Known rows, with every step that occurs
mifin -> rofe -> zano -> tulu: [-2.52 -0.84 -0.29  1.18 -1.52 -1.53  1.31 -1.19 -0.71  0.28  0.55 -1.66
 -1.22 -0.08 -1.33 -0.71 -4.04 -2.59 -2.10  2.35]
zezi -> rofe -> feni -> tulu -> zano: [ 0.97  1.61  0.69  2.50 -2.49  0.28  5.90 -0.58  0.53  1.06 -1.18  3.27
  4.82  0.18 -2.28 -2.50  1.88 -2.04  3.92  1.35]
mifin -> rofe: [-0.20  0.12 -1.21  0.57 -1.38 -1.00 -0.03 -1.87 -2.57 -0.17  0.82 -0.34
 -2.22 -0.22  1.35  2.23 -2.32 -0.33 -1.33 -1.51]
zezi -> rofe -> debi -> tulu -> mifin: [ 1.87  1.03 -0.07 -1.82 -0.51 -0.26 -1.70  1.40  2.59  0.21 -0.57 -1.86
  2.13 -0.93 -0.50 -2.46  6.20  3.32  2.15 -2.70]
zuno -> rofe -> feni: [ 3.14  3.01 -5.58  1.75  0.33  2.07  0.23 -2.19 -2.39 -0.34  1.65  2.57
 -2.21 -3.89  1.08  2.12  1.09 -0.37  0.63  1.85]
numab -> zuno -> rofe -> zano -> tulu -> mifin: [-2.58 -2.24  0.72  0.20  0.61  2.12  0.82  2.22  0.15  0.50 -0.03 -0.97
 -2.53 -4.01 -2.88 -0.01 -3.12 -0.61 -0.63  2.12]
mifin -> rofe -> feni: [ 3.54  2.63  0.50  1.35 -0.29 -0.94  1.54 -2.42 -2.65 -0.08  2.17  3.13
 -0.42 -0.53  2.23  1.84 -0.26 -0.51 -1.32  1.38]
debi -> tulu -> mifin -> rofe -> zezi: [-0.74 -1.72  4.25 -1.31  0.11 -1.21  1.01  1.45  0.39  0.40 -2.94  0.38
 -3.36  2.10  1.97 -1.10  2.41  2.61 -0.58 -0.20]
tulu -> mifin -> rofe: [ 0.13 -0.05  1.29 -1.42  0.28 -1.49 -0.69  1.39 -0.85 -0.19  0.90  0.17
 -0.07 -0.37  0.75  1.68 -0.90  0.27 -1.29 -1.31]
zuno -> rofe -> zezi: [-2.06 -1.44 -5.31  1.76 -0.73  3.89  0.89 -1.30 -2.03  0.14 -3.47 -0.22
 -5.72 -3.92  1.46  0.28 -1.24  0.99  0.16 -1.24]
zano -> tulu -> mifin -> rofe: [ 0.07 -0.48  1.03 -0.68  1.55 -1.45 -0.89  1.06  1.06 -0.42  0.93 -2.24
 -1.27  0.39 -0.92  1.44 -2.88  0.56 -1.27 -2.17]
rofe -> zuno: [-1.34 -2.11 -4.44  0.29  0.21  2.31 -2.23 -1.77 -0.06 -0.72 -1.31 -1.82
 -4.44 -1.88  0.47  2.14 -5.96 -1.94 -0.27 -2.99]
feni -> tulu -> mifin -> rofe: [ 0.06 -0.87  1.84 -0.71 -0.56 -1.71  0.35  1.32  0.08  0.15 -0.19  0.34
  4.34  4.60  0.64  0.46  0.75  0.66 -0.28 -0.23]
zano -> tulu -> mifin -> rofe -> feni -> sagu: [ 1.40  1.99  1.45 -0.98  2.58 -1.80 -0.20 -1.01  1.37  0.73  2.84  0.94
  0.48  1.23  0.93  1.67 -0.66 -2.27 -0.29  2.53]
rofe -> debi: [ 0.50  1.21 -2.26  0.52  0.07  1.55 -3.22 -1.17 -0.53 -0.97  0.74 -0.97
  1.39 -1.94  1.57 -0.59  0.20  1.07 -0.82 -3.09]
numab -> zuno -> rofe -> zezi: [-2.55 -3.00 -0.69  2.19 -0.67  4.63  2.07 -1.17 -2.82  0.55 -2.91  0.72
 -7.60 -4.89  1.67  1.17 -2.86  2.38 -0.21 -2.27]
debi -> tulu -> mifin: [ 0.21 -0.51  0.43 -1.88  1.50  0.47 -1.45  0.62  0.80 -0.41 -0.33 -0.34
 -2.99  0.93 -0.59 -0.11  2.93  0.60  1.31 -1.12]
tulu -> zano: [-2.44 -0.24  0.26  0.78 -1.45  1.22  0.69 -0.27 -1.27 -0.36 -0.57  0.25
 -1.89 -2.38 -1.60 -0.24 -2.32 -3.04  0.89 -1.40]
zano -> tulu -> mifin: [-0.91 -0.58 -1.33 -0.62  3.11  1.33 -1.39  1.00  1.35 -0.94 -0.31 -2.09
 -2.37 -1.14 -2.42  0.21 -3.34 -0.09  0.33 -3.04]
zano -> tulu -> mifin -> rofe -> zezi: [-1.81 -2.06  2.66 -0.25  1.79 -0.25  1.36  1.60  1.21 -0.12 -2.56 -1.50
 -2.76  0.00  0.02 -0.70 -3.66  1.93 -1.84 -2.13]
mifin -> rofe -> feni -> sagu: [ 1.24  2.44 -0.33  0.29 -0.30 -1.17  0.90 -3.91 -2.21  1.28  2.88  2.81
 -0.65  0.45  3.54  2.85 -0.30 -3.13 -0.19  3.34]
debi -> tulu -> mifin -> rofe: [ 1.29  0.05  2.45 -1.98 -0.38 -2.34 -1.21  0.74 -0.10  0.02  0.51 -0.18
 -1.48  2.22  0.69  1.10  2.97  1.34 -0.49 -0.18]
zano -> tulu: [-1.16 -0.58 -3.82  1.55  1.46  2.02 -0.56 -2.35 -0.40 -0.79 -0.30 -2.62
 -4.46 -1.19 -1.62  0.53 -4.67 -0.57  0.47 -3.46]

Rows
[ 1.70  0.53  2.70 -1.25 -0.65 -2.10 -2.34  1.95  1.40 -0.57  1.00 -0.26
  9.15  4.51  1.81 -1.15  3.54  2.83 -1.25 -0.83]
feni -> tulu -> mifin -> rofe -> debi
[ 2.59  1.58 -0.49  0.48  0.74  0.53  4.42  0.79  1.44  0.89 -0.86  2.68
  5.28  1.07 -0.97 -1.68  3.11  0.40  3.44  0.79]
zezi -> rofe -> feni -> tulu -> mifin
[-1.38 -0.27  1.48  0.43 -1.61  0.11 -0.24 -0.63 -0.41 -0.38 -0.89  0.09
 -3.37  0.06 -1.76 -0.97  1.47 -1.89  1.72 -0.35]
debi -> tulu -> zano
[-0.36 -2.49 -0.22 -1.42  1.50 -0.95 -3.11  1.37  2.69 -0.67 -0.25 -3.50
 -2.14 -0.01 -0.76  2.49 -6.55 -0.52 -1.67 -2.58]
zano -> tulu -> mifin -> rofe -> zuno
[ 1.69  1.11  1.13 -2.03  1.04 -0.04 -4.41  1.57  2.00 -1.17  0.75 -1.01
  2.05  0.93  0.83 -1.50  5.27  2.87  0.37 -1.70]
rofe -> debi -> tulu -> mifin
[ 2.41  1.61 -2.48 -1.77  0.03  0.38 -5.54  1.69  1.57 -0.65  1.17 -1.39
  1.46 -1.18  1.05 -0.19  7.44  3.60  0.89 -0.07]
zuno -> rofe -> debi -> tulu -> mifin
[ 3.20  2.13 -2.77  0.52  1.23  1.03  0.77  0.84  0.36 -0.42  0.57  3.22
  4.65  1.08  0.05  0.71  4.23  0.77  2.11  3.16]
zuno -> rofe -> feni -> tulu -> mifin
[-3.09 -0.37 -3.51  0.97 -2.44  1.00  3.91 -0.98 -1.26  1.87 -1.89 -0.29
 -1.42 -3.69 -1.89 -2.49 -1.66 -3.25  1.26  1.22]
zezi -> rofe -> zano
[ 2.53  1.35  0.72  0.18  2.15  0.85  1.94  0.45  0.64 -0.16  0.34  3.67
  5.08  3.05  0.07 -0.85  2.22 -0.05  1.66  1.71]
rofe -> feni -> tulu -> mifin
[-2.11 -1.22  3.05 -1.13 -1.59 -2.16  2.02  2.07 -0.03  0.91 -0.26  1.28
  6.40  4.39 -0.33 -1.80  0.89 -1.41 -1.14  4.63]
feni -> tulu -> mifin -> rofe -> zano
[-3.11 -1.17 -0.03 -0.72  1.88  0.67  0.59  1.89  1.29  0.02 -0.68 -1.29
 -0.45 -1.28 -3.31 -2.19 -3.33 -2.70 -0.68  1.95]
rofe -> zano -> tulu -> mifin
[-3.10 -2.14 -1.50  2.38 -1.10  2.71  1.22 -1.07 -1.37  0.50  0.19 -1.44
 -4.45 -4.50 -2.33  0.23 -4.48 -0.76 -0.70  2.13]
numab -> zuno -> rofe -> zano -> tulu
[-1.07 -0.56  4.04 -2.00 -1.61 -3.09  0.25  1.87 -0.06  0.66  0.09  0.56
  0.35  2.18 -0.12 -1.02  2.94 -0.96 -1.19  4.80]
debi -> tulu -> mifin -> rofe -> zano
[ 3.24  1.89  0.91  2.13 -0.95 -1.30  2.63 -2.37 -1.50 -0.04  1.48  3.43
  4.18  4.08  2.16  0.54  1.29  0.32  0.07  2.51]
mifin -> rofe -> feni -> tulu
[-2.57 -1.06  0.65  1.41 -1.89  0.82  1.84 -0.41 -0.30 -0.11 -1.55  0.65
  2.66  2.14 -1.85 -1.54 -0.60 -2.41  2.05 -0.25]
feni -> tulu -> zano
[ 2.41  1.46  1.41 -0.23 -2.11 -2.23 -3.48 -1.75 -0.28 -0.56  1.77 -1.09
  1.19  1.95  3.00 -0.09  4.43  3.07 -1.36 -0.90]
mifin -> rofe -> debi -> tulu
[ 1.41  0.86  1.76 -0.97  1.13 -1.86 -3.54  1.78  2.15 -1.03  1.88 -2.75
  3.72  0.36  0.34 -0.29 -0.08  2.76 -2.12 -2.60]
zano -> tulu -> mifin -> rofe -> debi
